Each row was made from one path, in order. Every step used is in the known rows, and no mark comes twice. Write each row's path.
Known rows:
D > F: [-0.23 -0.01 -0.06  0.23 -0.10  0.16  0.09  0.21  0.05 -0.22 -0.05 -0.42
 -0.17  0.00 -0.06  0.10  0.08 -0.06  0.17  0.06 -0.05  0.02  0.03  0.02
 -0.15  0.24  0.04 -0.03  0.06]
C > Z > D: [ 0.02  0.00 -0.21  0.10  0.36  0.29 -0.20  0.21  0.13 -0.10 -0.32  0.06
  0.17 -0.26  0.06 -0.06 -0.17  0.00  0.04  0.15 -0.18 -0.16  0.22 -0.14
  0.40  0.21  0.18 -0.17  0.07]
N > U > V > G > Y > C > Z: [-0.09 -0.26  0.29  0.17 -0.06 -0.17  0.23 -0.37  0.36  0.17 -0.13  0.03
  0.02 -0.15  0.28 -0.33 -0.14  0.23  0.36 -0.28 -0.67  0.26 -0.31  0.16
 -0.04  0.02 -0.09 -0.02 -0.28]
E > L > P: [-0.13 -0.03  0.47 -0.08 -0.05 -0.09  0.08  0.06 -0.35 -0.19  0.06 -0.12
  0.05  0.28 -0.14  0.00 -0.23  0.04  0.14  0.25  0.35  0.08  0.26  0.28
  0.25 -0.14 -0.12 -0.08 -0.34]
W > P: [ 0.03 -0.03  0.42 -0.20 -0.08  0.07  0.02  0.10  0.26 -0.12 -0.06  0.10
 -0.08 -0.18 -0.19  0.01  0.13 -0.24 -0.04 -0.14  0.21  0.02  0.19  0.01
 -0.02 -0.35 -0.04 -0.14  0.09]
G > Y > C: [-0.04  0.11 -0.08  0.04  0.22 -0.07 -0.17 -0.26  0.17 -0.02 -0.11 -0.13
  0.32  0.01  0.19 -0.33 -0.01  0.19  0.19 -0.01 -0.18  0.44 -0.21 -0.08
  0.16  0.06 -0.04 -0.01  0.08]
E > L > P > W > F > D > Z > C: [-0.03  0.02  0.39 -0.07  0.22 -0.31  0.16  0.06 -0.46 -0.14  0.18 -0.31
  0.30  0.36  0.04 -0.09 -0.15  0.23  0.16  0.44  0.02  0.01  0.14  0.24
  0.44 -0.31  0.20 -0.09 -0.26]
D > Z > C > Y > G > V > U > N: [-0.13 -0.04 -0.37  0.21  0.25 -0.39 -0.25  0.04  0.12 -0.07 -0.34 -0.14
  0.32  0.01  0.66  0.19 -0.34  0.35  0.14  0.11 -0.42 -0.29 -0.10  0.05
  0.25  0.38  0.45 -0.52  0.21]
N > U > V > G > Y > C > Z > D > F: [-0.17 -0.29  0.21  0.23  0.13  0.01  0.21 -0.25  0.40  0.06 -0.15 -0.18
 -0.03 -0.04  0.18 -0.27 -0.07  0.22  0.50 -0.16 -0.72  0.19 -0.18  0.15
 -0.05  0.25  0.01  0.00 -0.20]
F > W > P > L: [ 0.28 -0.11  0.34 -0.27 -0.10  0.13  0.10 -0.35 -0.06  0.05 -0.02  0.04
 -0.09  0.11 -0.23  0.00 -0.17 -0.46 -0.20 -0.04  0.41  0.07  0.13  0.02
  0.14 -0.10  0.31 -0.06 -0.14]
Z > D > F > W > P > L: [ 0.05 -0.15  0.05 -0.09  0.33  0.44  0.01 -0.07  0.05 -0.13 -0.08 -0.31
 -0.12  0.31 -0.31  0.10  0.05 -0.36  0.12  0.21  0.18 -0.09  0.32  0.00
  0.13  0.33  0.38 -0.01  0.04]
E > L: [-0.09 -0.17  0.23 -0.01  0.00  0.00 -0.05 -0.06 -0.13 -0.03  0.08 -0.08
  0.00  0.28 -0.07 -0.06 -0.03  0.26  0.03  0.21  0.10  0.09 -0.02  0.26
  0.17 -0.01 -0.15 -0.03 -0.34]
N > U > V > G > Y: [-0.02 -0.30  0.42  0.11 -0.19 -0.20  0.29 -0.36  0.32  0.25 -0.03  0.07
 -0.14 -0.02  0.18 -0.02 -0.06  0.23  0.47 -0.26 -0.57  0.26 -0.28  0.24
 -0.17 -0.03 -0.16  0.14 -0.31]
W > F > D > Z > C > Y > G: [ 0.07 -0.09 -0.28  0.08  0.17 -0.38  0.21  0.10  0.20  0.13  0.10  0.42
  0.28  0.10  0.32 -0.13  0.10  0.71  0.25  0.09 -0.31 -0.26 -0.23 -0.08
  0.28 -0.11  0.41 -0.23  0.08]
N > U > V: [ 0.09 -0.25  0.35  0.14 -0.11 -0.08  0.42 -0.16  0.06  0.18  0.00  0.01
 -0.19  0.08  0.06 -0.20  0.08  0.06  0.40 -0.18 -0.48  0.09 -0.08  0.22
 -0.04 -0.06 -0.11  0.15 -0.27]
Y > G > V > U: [-0.23 -0.12 -0.02  0.16  0.20 -0.12 -0.27 -0.33  0.18  0.18 -0.16  0.05
  0.38  0.18  0.16 -0.02 -0.08  0.35  0.25 -0.25 -0.06  0.00 -0.26  0.05
 -0.14  0.26  0.11 -0.10 -0.06]
Z > D > F > W: [ 0.07 -0.06 -0.05  0.05  0.38  0.29  0.02  0.02 -0.05 -0.16 -0.03 -0.33
 -0.02  0.26 -0.17  0.06 -0.03 -0.11  0.17  0.26  0.02 -0.12  0.21 -0.03
  0.02  0.40  0.45  0.08  0.05]
C > Z: [-0.02  0.05 -0.12  0.19 -0.02  0.11 -0.11  0.20  0.09 -0.11 -0.30  0.06
  0.10 -0.41  0.14 -0.08 -0.24 -0.02 -0.06  0.00 -0.15 -0.04  0.05 -0.11
  0.29  0.06  0.07 -0.20 -0.01]
W > F > D > Z > C > Y > G > V > U: [-0.08 -0.17 -0.24  0.02  0.28 -0.46  0.11 -0.01  0.18  0.23 -0.07  0.36
  0.45  0.08  0.37  0.09  0.05  0.83  0.31 -0.01 -0.31 -0.36 -0.31 -0.07
  0.28  0.03  0.44 -0.20  0.06]
Z > C > Y > G: [ 0.05  0.14 -0.46  0.10  0.23 -0.43 -0.23 -0.17  0.26  0.05  0.01  0.15
  0.07  0.15  0.22 -0.05 -0.02  0.22  0.16 -0.06  0.02 -0.10 -0.03  0.03
  0.23  0.47 -0.01 -0.26  0.14]
C > Z > D > F > W > P > L: [ 0.01 -0.09 -0.08  0.07  0.23  0.49 -0.09  0.12  0.15 -0.20 -0.39 -0.17
 -0.01 -0.18 -0.13  0.01 -0.18 -0.35  0.03  0.15  0.03 -0.11  0.33 -0.11
  0.42  0.31  0.36 -0.22  0.03]
Y > C > Z > D > F > W: [-0.03  0.04 -0.24  0.07  0.50  0.23 -0.09 -0.06  0.01 -0.23 -0.13 -0.32
  0.30  0.00  0.07 -0.55 -0.18 -0.07 -0.10  0.14 -0.12 -0.07  0.07 -0.15
  0.21  0.34  0.45 -0.21  0.06]
L > P > W > F: [ 0.08  0.25  0.29  0.05 -0.04 -0.02  0.34  0.18 -0.36 -0.18  0.14 -0.22
  0.20  0.06 -0.18 -0.02 -0.25 -0.26  0.30  0.22  0.23  0.15  0.44  0.03
  0.30 -0.55  0.28  0.06  0.09]
T > N: [ 0.00  0.10  0.18  0.09 -0.05  0.08  0.03  0.16 -0.01  0.05 -0.19 -0.29
 -0.39  0.00 -0.07 -0.07  0.04  0.10 -0.04  0.00 -0.08 -0.10 -0.22  0.37
  0.01 -0.02  0.11 -0.30 -0.02]
W > F > D > Z > C > Y > G > V: [ 0.08 -0.03 -0.25  0.08  0.23 -0.39  0.19  0.02  0.21  0.20  0.03  0.34
  0.42  0.10  0.37 -0.03  0.04  0.75  0.37  0.06 -0.34 -0.40 -0.28 -0.07
  0.13 -0.08  0.40 -0.11  0.10]
U > V > G: [-0.06 -0.10  0.39 -0.14  0.01 -0.11 -0.06 -0.51  0.15  0.08  0.08  0.05
 -0.09  0.08  0.29 -0.21 -0.17  0.09  0.09 -0.14 -0.10  0.05 -0.31  0.44
 -0.44 -0.20 -0.03  0.16  0.00]
N > U > V > G: [-0.04 -0.33  0.42  0.05 -0.18 -0.20  0.36 -0.33  0.22  0.24  0.08  0.06
 -0.23  0.04  0.11 -0.06 -0.02  0.14  0.31 -0.26 -0.51  0.05 -0.22  0.26
 -0.27 -0.04 -0.12  0.10 -0.32]
F > D > Z > C > Y > G > V > U > N: [-0.10 -0.18 -0.14  0.00  0.41 -0.41 -0.22 -0.18 -0.01  0.14 -0.35  0.02
  0.46  0.10  0.66  0.02  0.10  0.67  0.26 -0.03 -0.54 -0.45 -0.47 -0.09
  0.18  0.38  0.58 -0.46 -0.08]
C > Y > G > V: [ 0.07  0.13 -0.32  0.26 -0.12  0.05 -0.25 -0.19  0.24  0.04 -0.25  0.18
  0.10  0.15  0.31  0.05 -0.19  0.37  0.63 -0.09 -0.09 -0.28 -0.09 -0.04
  0.09  0.13 -0.03 -0.06  0.09]

Which path is each row?
[-0.15  0.10 -0.25  0.22  0.40  0.19 -0.25  0.00  0.28 -0.20 -0.33 -0.29
  0.35 -0.15  0.20 -0.31 -0.07  0.16  0.30  0.11 -0.32  0.37 -0.05 -0.15
  0.34  0.31  0.11 -0.13  0.16]
G > Y > C > Z > D > F
[ 0.04 -0.10 -0.09 -0.07  0.27 -0.40  0.34  0.17  0.06  0.16  0.18  0.27
  0.31  0.00  0.17 -0.07  0.17  0.53  0.00  0.13 -0.28 -0.22 -0.20 -0.05
  0.15 -0.16  0.43 -0.10  0.04]
W > F > D > Z > C
[ 0.01 -0.15  0.05 -0.14  0.17 -0.08 -0.06  0.04 -0.14  0.03 -0.15  0.00
  0.18  0.03  0.40 -0.07  0.12  0.35  0.03  0.10 -0.51 -0.34 -0.41 -0.17
  0.05 -0.07  0.23 -0.09 -0.11]
F > D > Z
[-0.08  0.01 -0.36  0.14  0.32 -0.47 -0.25 -0.24  0.20  0.12 -0.21  0.04
  0.29  0.09  0.33  0.12 -0.03  0.35  0.28 -0.13 -0.04 -0.16 -0.06  0.08
  0.23  0.62  0.34 -0.44  0.08]
Z > C > Y > G > V > U > N
[-0.16 -0.08  0.11 -0.04 -0.12 -0.18 -0.19 -0.30  0.38  0.11 -0.06  0.11
  0.06 -0.14  0.19  0.28 -0.21  0.26  0.09 -0.13 -0.17  0.28 -0.31  0.03
 -0.19  0.07 -0.07 -0.04 -0.06]
V > G > Y
[-0.15 -0.09  0.18 -0.07  0.18  0.03 -0.22 -0.31  0.48 -0.13 -0.17 -0.13
  0.18 -0.20  0.11 -0.06 -0.28  0.07  0.01 -0.06 -0.12  0.23 -0.14 -0.08
 -0.10  0.18  0.29 -0.25  0.02]
V > G > Y > C > Z > D > F > W > P
[-0.02 -0.16  0.51  0.12 -0.19 -0.07  0.33 -0.10  0.17  0.25 -0.13 -0.24
 -0.57  0.04  0.02 -0.12  0.01  0.20  0.21 -0.22 -0.48 -0.07 -0.39  0.59
 -0.21 -0.04  0.01 -0.22 -0.28]
T > N > U > V > G
[-0.07 -0.05  0.21 -0.07  0.39  0.01 -0.26 -0.55  0.33  0.02 -0.16  0.01
  0.21 -0.02  0.43 -0.46 -0.27  0.21  0.24 -0.06 -0.31  0.22 -0.32  0.32
 -0.11 -0.03  0.08  0.07  0.10]
U > V > G > Y > C > Z > D
[ 0.09  0.19  0.36 -0.06  0.05 -0.07  0.33  0.10 -0.41 -0.09  0.11 -0.16
  0.28  0.10 -0.13 -0.09 -0.05 -0.09  0.35  0.17  0.12  0.04  0.26 -0.05
  0.29 -0.53  0.36  0.06 -0.03]
L > P > W > F > D
[-0.03  0.11 -0.22  0.11  0.44  0.12 -0.29 -0.12  0.26 -0.09 -0.32 -0.07
  0.42 -0.15  0.21 -0.37 -0.12  0.19  0.21  0.09 -0.30  0.34 -0.06 -0.17
  0.43  0.20  0.09 -0.12  0.14]
G > Y > C > Z > D
[-0.06 -0.12  0.46  0.13 -0.06 -0.11  0.24 -0.26  0.26  0.23 -0.17 -0.31
 -0.37  0.06  0.11 -0.34  0.02  0.31  0.29 -0.24 -0.58  0.17 -0.51  0.53
 -0.13 -0.02  0.00 -0.24 -0.22]
T > N > U > V > G > Y > C
[ 0.04 -0.02  0.06  0.13  0.25  0.39 -0.07  0.27  0.18 -0.28 -0.37 -0.14
  0.05 -0.29 -0.08 -0.02 -0.19 -0.21  0.05  0.15 -0.01 -0.13  0.31 -0.13
  0.29  0.20  0.40 -0.22  0.09]
C > Z > D > F > W > P
[-0.09  0.06 -0.41  0.03  0.33 -0.51 -0.34 -0.28  0.23  0.14 -0.16  0.07
  0.24  0.14  0.28  0.16 -0.08  0.33  0.21 -0.15  0.03 -0.19 -0.10  0.04
  0.24  0.60  0.03 -0.24  0.12]
Z > C > Y > G > V > U
[ 0.06  0.16 -0.40 -0.05  0.18 -0.41 -0.16 -0.06  0.13  0.02 -0.05  0.05
 -0.02  0.03  0.17  0.14 -0.02  0.09  0.05  0.02  0.06 -0.19  0.08  0.00
  0.31  0.42 -0.04 -0.15  0.17]
Z > C > Y
[-0.08 -0.10  0.38  0.22 -0.07 -0.05  0.19 -0.15  0.30  0.17 -0.33 -0.28
 -0.33 -0.16  0.20 -0.39 -0.10  0.31  0.26 -0.24 -0.64  0.15 -0.49  0.47
  0.04  0.02  0.04 -0.33 -0.22]
T > N > U > V > G > Y > C > Z
[-0.19  0.04 -0.33  0.10  0.50  0.26 -0.14  0.06  0.12 -0.25 -0.15 -0.31
  0.27 -0.05  0.06 -0.52 -0.03 -0.02 -0.03  0.11 -0.22 -0.10  0.10 -0.15
  0.21  0.33  0.24 -0.25  0.12]
Y > C > Z > D > F
[ 0.09  0.25  0.02  0.10  0.14 -0.29  0.15  0.10 -0.26 -0.16  0.04 -0.11
  0.34  0.19  0.21 -0.11 -0.23  0.10  0.44  0.25 -0.08 -0.09  0.20 -0.06
  0.46 -0.34  0.41 -0.18  0.14]
L > P > W > F > D > Z > C > Y > G
[-0.13 -0.14 -0.22 -0.12  0.41 -0.44 -0.32 -0.21  0.01  0.16 -0.32  0.04
  0.42  0.15  0.60  0.07  0.05  0.63  0.19 -0.03 -0.49 -0.48 -0.51 -0.14
  0.19  0.38  0.26 -0.24 -0.05]
F > D > Z > C > Y > G > V > U
[ 0.07 -0.07  0.18 -0.06  0.34  0.33  0.03  0.07  0.09 -0.21 -0.07 -0.27
 -0.06  0.17 -0.25  0.07  0.05 -0.23  0.14  0.20  0.14 -0.10  0.32 -0.03
  0.01  0.22  0.43  0.00  0.10]
Z > D > F > W > P
[-0.07 -0.28  0.36  0.06 -0.06 -0.23  0.28 -0.47  0.31  0.22  0.04 -0.02
 -0.04  0.07  0.21 -0.28 -0.03  0.24  0.39 -0.28 -0.59  0.29 -0.34  0.22
 -0.20 -0.02 -0.13  0.08 -0.28]
N > U > V > G > Y > C
[ 0.12  0.27  0.07 -0.04  0.11 -0.27  0.21  0.19 -0.36 -0.18  0.00 -0.19
  0.29  0.08  0.17  0.05 -0.25 -0.01  0.37  0.30 -0.04 -0.15  0.28 -0.08
  0.52 -0.39  0.38 -0.09  0.14]
L > P > W > F > D > Z > C > Y
[-0.02  0.03 -0.02 -0.04  0.45  0.27 -0.09  0.00  0.14 -0.29 -0.16 -0.27
  0.24 -0.09 -0.04 -0.53 -0.11 -0.18 -0.13  0.07 -0.01 -0.08  0.17 -0.15
  0.19  0.17  0.42 -0.29  0.11]
Y > C > Z > D > F > W > P
[ 0.02  0.05  0.24 -0.04  0.09 -0.28  0.10  0.08 -0.42 -0.17  0.06 -0.24
  0.24  0.36  0.14  0.00 -0.21  0.31  0.33  0.47  0.02 -0.09  0.17  0.19
  0.62 -0.29  0.17 -0.13 -0.21]
E > L > P > W > F > D > Z > C > Y
